What can hang from each mark:
J_804: J_617 J_778
J_366: J_498 J_803
J_251: J_876
J_617: J_804 J_876
J_876: J_406 J_778 J_810
J_406: J_39 J_366
J_778: J_876

Every row comes from one small tree of marks. The marks that hang from a mark follow it in brackets, in the order of their numbers. Every link used is in the known rows. Which tree was each row made from?
Known rows:
J_251{J_876}: [ -4.7  20.9   8.6  17.0  21.6  -9.4  11.2  -2.8 -22.2   6.8  15.5  23.0
  21.8  -1.4  26.9  -4.6  12.9  10.7 -16.8  11.9  -1.1]
J_876{J_406{J_39} J_810}: [ -8.1  14.1 -27.1 -15.9  11.6 -21.7  17.2 -16.0  -7.4  -3.7  12.9  42.5
  22.1 -17.3  -2.8 -10.1  23.2  29.7 -23.1 -10.3 -19.5]
J_876{J_406{J_39 J_366} J_778 J_810}: [ -3.7  14.6 -11.4 -27.6  -8.3 -42.6  29.7  -6.1 -14.2  -8.5  13.3  57.5
  12.0 -23.7  12.4   7.7  12.7  25.3 -26.7 -20.5  -0.9]
J_778{J_876}: [ -6.8  -0.4  -6.1  13.2   6.5 -13.0  12.6  -4.3 -19.3  -0.5  10.8  22.7
   5.4 -14.0  11.1 -13.9  16.8  -3.9 -21.0   3.4  -4.7]
J_406{J_39 J_366{J_498 J_803}}: [ 25.7   1.9  19.9 -62.6  -1.3   0.6  -3.5 -44.2  -2.0   5.7  24.0  15.2
  -4.0 -23.0   1.0 -48.7   0.2 -14.0 -23.0 -61.2  16.0]
J_804{J_617{J_876} J_778}: [-20.1   9.4   9.4  42.6   8.0  -4.9  -6.5  40.6 -11.4  -6.0  -6.2  21.0
  14.4  -0.3  11.4 -25.2  37.7  15.7  -8.1  39.2 -22.3]
J_617{J_804{J_778{J_876{J_406{J_39}}}}}: [ -8.7  -1.7 -13.8   6.6  -3.5 -26.2  -1.4  17.1 -22.2  13.2  23.5  39.7
  12.3 -15.2 -11.1 -12.3  31.5   4.3 -47.9  -5.2 -30.3]
J_804{J_778{J_876}}: [-11.0  -8.2  -6.0  24.7  -2.3 -14.6  -2.3  16.6 -28.6   2.8  11.4  29.1
   8.2  -9.1  -4.6 -27.8  21.2   1.1 -32.3  18.0 -15.8]
J_406{J_366}: [  3.7   3.6  17.8 -17.0  -3.7  -2.7  18.2   1.1  -7.2   3.0   1.1  15.3
   8.3  -5.3  23.2 -17.3   4.1  -3.7 -18.5 -13.8 -12.3]
J_366{J_498 J_803}: [ 17.0   7.0  15.4 -22.9   1.8   9.8  -9.2 -26.3  -9.9  -4.3  22.5   0.2
   4.4 -20.1  11.6 -37.0  20.3 -15.6   1.4 -26.9  10.0]
J_876{J_778}: [ -4.9  12.2   9.6  11.6   1.0 -11.7   9.4  20.7 -25.9  -2.0  12.0  25.7
   5.9 -17.6  11.9  13.0  18.3   2.9 -10.9   5.2   9.5]
J_251{J_876{J_406{J_366{J_498}} J_778}}: [  2.9   8.6   2.9 -13.1  -5.9 -37.6  27.0  -9.7 -36.8  -7.3  22.0  43.4
  26.1  -6.2  49.9  10.4  14.7 -11.1 -25.9 -16.9  27.5]
J_406{J_39 J_366{J_803}}: [ 15.7   5.3  25.5 -51.2  -4.2   2.1   5.6 -25.6   5.8  12.3  16.6  14.4
  -5.6 -21.3  -4.6 -36.3  -7.0   3.2 -27.2 -46.5  -0.3]
J_804{J_617 J_778{J_876{J_406 J_810}}}: [-25.2  -4.8 -42.4  35.8   2.8 -31.9   6.6  21.5  -7.5 -17.7   5.4  58.5
   9.4 -15.4  13.8 -35.2  49.2  33.8 -15.7  43.5 -39.9]
J_251{J_876{J_406{J_366} J_810}}: [ -7.7  25.6  -8.4  -1.1   3.9 -38.1  37.7 -18.6 -11.1  -7.0   8.1  40.4
  30.7   0.0  47.3  -4.3  14.9  25.0 -13.3   4.0 -18.1]
J_617{J_876{J_406{J_39} J_810}}: [-15.6  26.9 -17.1   1.9   8.8 -30.7  25.3 -17.7 -12.5  -6.5   6.4  31.4
  30.9 -10.2   4.2   5.0  29.0  28.4 -14.4  -5.7  -9.8]
J_778{J_876{J_406}}: [-12.9 -10.1 -17.5   4.9  -4.4 -18.6  26.4  -0.4 -17.1  -3.2   7.0  28.1
  18.1 -10.0  15.4  -6.0  24.9  -3.3 -32.8  -2.0 -10.6]
J_251{J_876{J_810}}: [ -8.0  36.1  -7.3  26.0  26.9 -25.5  11.6 -16.1 -17.6  -6.0  16.2  32.9
  20.7  -6.8  29.3  -4.7  20.0  31.9   3.7  23.7 -10.8]
J_617{J_804{J_778{J_876}}}: [ -6.8   7.5   4.7  34.7  -1.9 -16.9 -11.8  24.2 -23.6   7.8  18.1  20.5
   1.6 -11.9   4.7 -14.7  33.5  -1.2 -21.2  18.8 -29.0]
J_778{J_876{J_406{J_39 J_366} J_810}}: [ -5.7   0.6 -29.4 -24.8  -3.1 -44.0  32.7 -32.0  -7.5  -5.0  12.9  55.8
  10.8 -19.2  10.6 -17.7  11.8  18.6 -36.2 -23.1 -14.2]

Write each row's tree:
[ -9.3   2.8 -21.4  -5.1 -13.0 -41.3  38.0 -21.1  -7.9 -13.3   3.9  41.4
  12.8 -12.6  33.0 -13.2  20.0  13.2 -16.6  -3.8 -20.9] -> J_778{J_876{J_406{J_366} J_810}}
[-18.4  16.6   6.4  21.1 -12.6 -25.5  32.6  20.9 -31.4 -10.0   1.7  20.2
  29.7  -6.9  24.2  33.9  29.9   0.4 -15.6   7.4  11.2] -> J_617{J_876{J_406 J_778}}
[-13.2  34.2  17.2  31.5 -12.9 -29.6  26.2  29.8 -25.3  -3.7   6.1  10.7
  22.7 -10.4  33.6  47.0  42.9  -1.0  -1.9   7.2  -4.2] -> J_617{J_804 J_876{J_406 J_778}}
[-17.7  28.0  -9.7  22.6  -1.8 -26.3  29.6  -5.7 -13.0 -16.2  -2.4  19.6
  35.6  -3.0  26.4   8.7  37.6  22.0   2.2  15.0 -16.6] -> J_617{J_876{J_406 J_810}}
[ -9.4  30.6  26.6  42.4  -3.5  -9.4  -9.2  33.5 -22.5   7.2   5.2  -0.9
  20.4  -0.3  13.0   2.5  37.7   3.9  -4.4  21.9 -28.3] -> J_617{J_804{J_778} J_876}
[ -4.6  11.4  -8.1 -16.0  -9.9 -24.4  34.3 -11.0  -1.8 -11.4  -1.5  31.8
  21.6  -6.5  32.4 -12.0  19.6  19.8 -10.5  -4.7 -25.0] -> J_876{J_406{J_366} J_810}
[ -9.3  18.8 -23.6  -7.3   3.6 -35.0  20.0   0.1 -20.7  -8.5  17.3  54.1
  16.1 -26.7  -0.6  16.5  24.1  29.6 -19.6  -4.4   1.1] -> J_876{J_406{J_39} J_778 J_810}
[ -5.9  -5.1   3.1   7.6 -26.0 -28.7  14.4  22.7 -17.4   6.9   9.1  28.8
  10.5  -5.2  21.0 -12.7  27.7  -6.3 -35.7  -1.3 -36.2] -> J_617{J_804{J_778{J_876{J_406{J_366}}}}}
[-17.8  37.0   0.8  43.3 -10.4 -30.2   7.8  23.2 -18.2  -7.4   3.2  15.8
  31.5  -2.2  19.5   8.0  53.6  25.2   4.5  29.6 -44.1] -> J_617{J_804{J_778} J_876{J_406 J_810}}
[ -0.7   7.4  -1.2 -31.8   9.4 -23.5  31.5 -15.7 -13.8  12.9  15.2  43.2
  27.7   0.1  21.0  -8.0  -2.4  11.2 -51.9 -25.2  -1.9] -> J_251{J_876{J_406{J_39 J_366}}}
[-16.0  22.0  15.9  32.9 -14.4 -15.2   6.0  36.9 -23.3   3.7   3.7   7.4
  32.9   4.0  17.2   9.1  44.9   2.2 -15.3  16.1 -34.7] -> J_617{J_804{J_778} J_876{J_406}}
[-15.5   6.0 -31.4  14.2  -0.1 -33.2  28.6 -13.8 -14.5 -14.7   9.0  38.4
  16.7 -16.2  18.4  -8.1  32.6  18.2 -12.2  10.2 -19.4] -> J_778{J_876{J_406 J_810}}
[-20.2   4.4 -29.7  45.2  13.6 -27.3  -8.3  17.8  -8.7 -14.5   7.9  52.6
  -2.2 -19.3   9.2 -41.4  41.0  35.5  -3.1  48.8 -33.4] -> J_804{J_617 J_778{J_876{J_810}}}
[-19.5  22.1  10.4  40.4   9.9 -17.9  12.4  34.6 -15.9 -12.3  -0.3  27.5
   5.1 -14.3  30.3  14.5  35.0  13.7   6.3  29.3   9.4] -> J_804{J_617{J_876{J_778}}}
[  4.7   3.5  22.0 -30.3 -31.7 -14.7  29.1   5.1  -8.5  -4.8   9.4  19.6
   5.7 -19.3  24.2   0.6   9.9  -4.2 -19.2 -23.2   5.0] -> J_876{J_406{J_366{J_803}} J_778}
[  2.6  20.3   8.3 -21.7 -28.5 -28.9  30.8  -8.9  -4.5 -15.0  10.0  28.6
   3.5 -24.9  29.6   0.6  20.6  15.2   0.4 -12.6  -2.6] -> J_876{J_406{J_366{J_803}} J_778 J_810}
[-12.6   4.9 -40.7  -5.2   8.7 -37.4  22.8 -25.8 -13.0  -6.0  18.1  52.1
  14.4 -22.5  -1.9 -12.7  24.8  23.3 -30.7  -7.1 -14.4] -> J_778{J_876{J_406{J_39} J_810}}
[ -6.4  15.6  -4.7  -8.0 -18.2 -38.2  34.6   5.1 -15.5 -16.3   4.2  44.0
  14.6 -16.7  35.9  14.2  20.7  19.2  -8.3  -0.3  -6.7] -> J_876{J_406{J_366} J_778 J_810}
[-12.8  16.7  -1.2  17.2   4.1 -28.6  30.0  14.1 -36.4  -2.4  17.5  39.7
  29.4  -6.9  34.6  27.1  21.1   8.8 -26.4  12.5  12.8] -> J_251{J_876{J_406 J_778}}
[ -7.4  13.2   8.0   0.0  -8.8 -36.3  38.4  10.3 -30.6  -0.8  11.7  42.2
  25.0  -4.2  46.3  21.6   7.4   4.3 -31.1  -2.4   9.6] -> J_251{J_876{J_406{J_366} J_778}}
[ -8.5   2.6  -9.7 -18.1  -1.6 -20.5  19.5  12.8 -24.4   2.1  16.5  44.0
  16.6 -20.5  -2.7  15.5  16.5   8.3 -38.8 -17.2   9.0] -> J_876{J_406{J_39} J_778}
[ -6.9  28.3  28.2  13.0 -26.3 -34.0  34.9  24.9 -20.5  -2.2   2.1  14.2
  17.4  -5.8  45.8  42.7  30.4  -5.3  -5.2  -7.1  -5.8] -> J_617{J_804 J_876{J_406{J_366} J_778}}
[ -7.0 -14.1  -6.2 -15.2 -17.0 -26.0  37.0  -7.3 -12.9  -1.9   2.7  31.4
  14.3  -6.6  27.8 -12.7  12.7  -8.5 -38.5 -16.2 -11.5] -> J_778{J_876{J_406{J_366}}}
[-19.2  18.9  -9.9  13.0  -1.2 -31.0  34.7   3.8   9.5 -20.3 -12.1  34.4
  19.7  -4.7  46.3 -11.5  38.7  30.4   6.3  18.6 -27.0] -> J_804{J_617{J_876{J_406{J_366} J_810}}}
[-16.2 -17.2 -16.7  16.5 -14.3 -18.7  10.2  20.0 -28.0  -1.0   7.8  34.5
  21.7  -5.6   1.6 -19.2  27.8  -0.5 -43.2  14.3 -22.2] -> J_804{J_778{J_876{J_406}}}
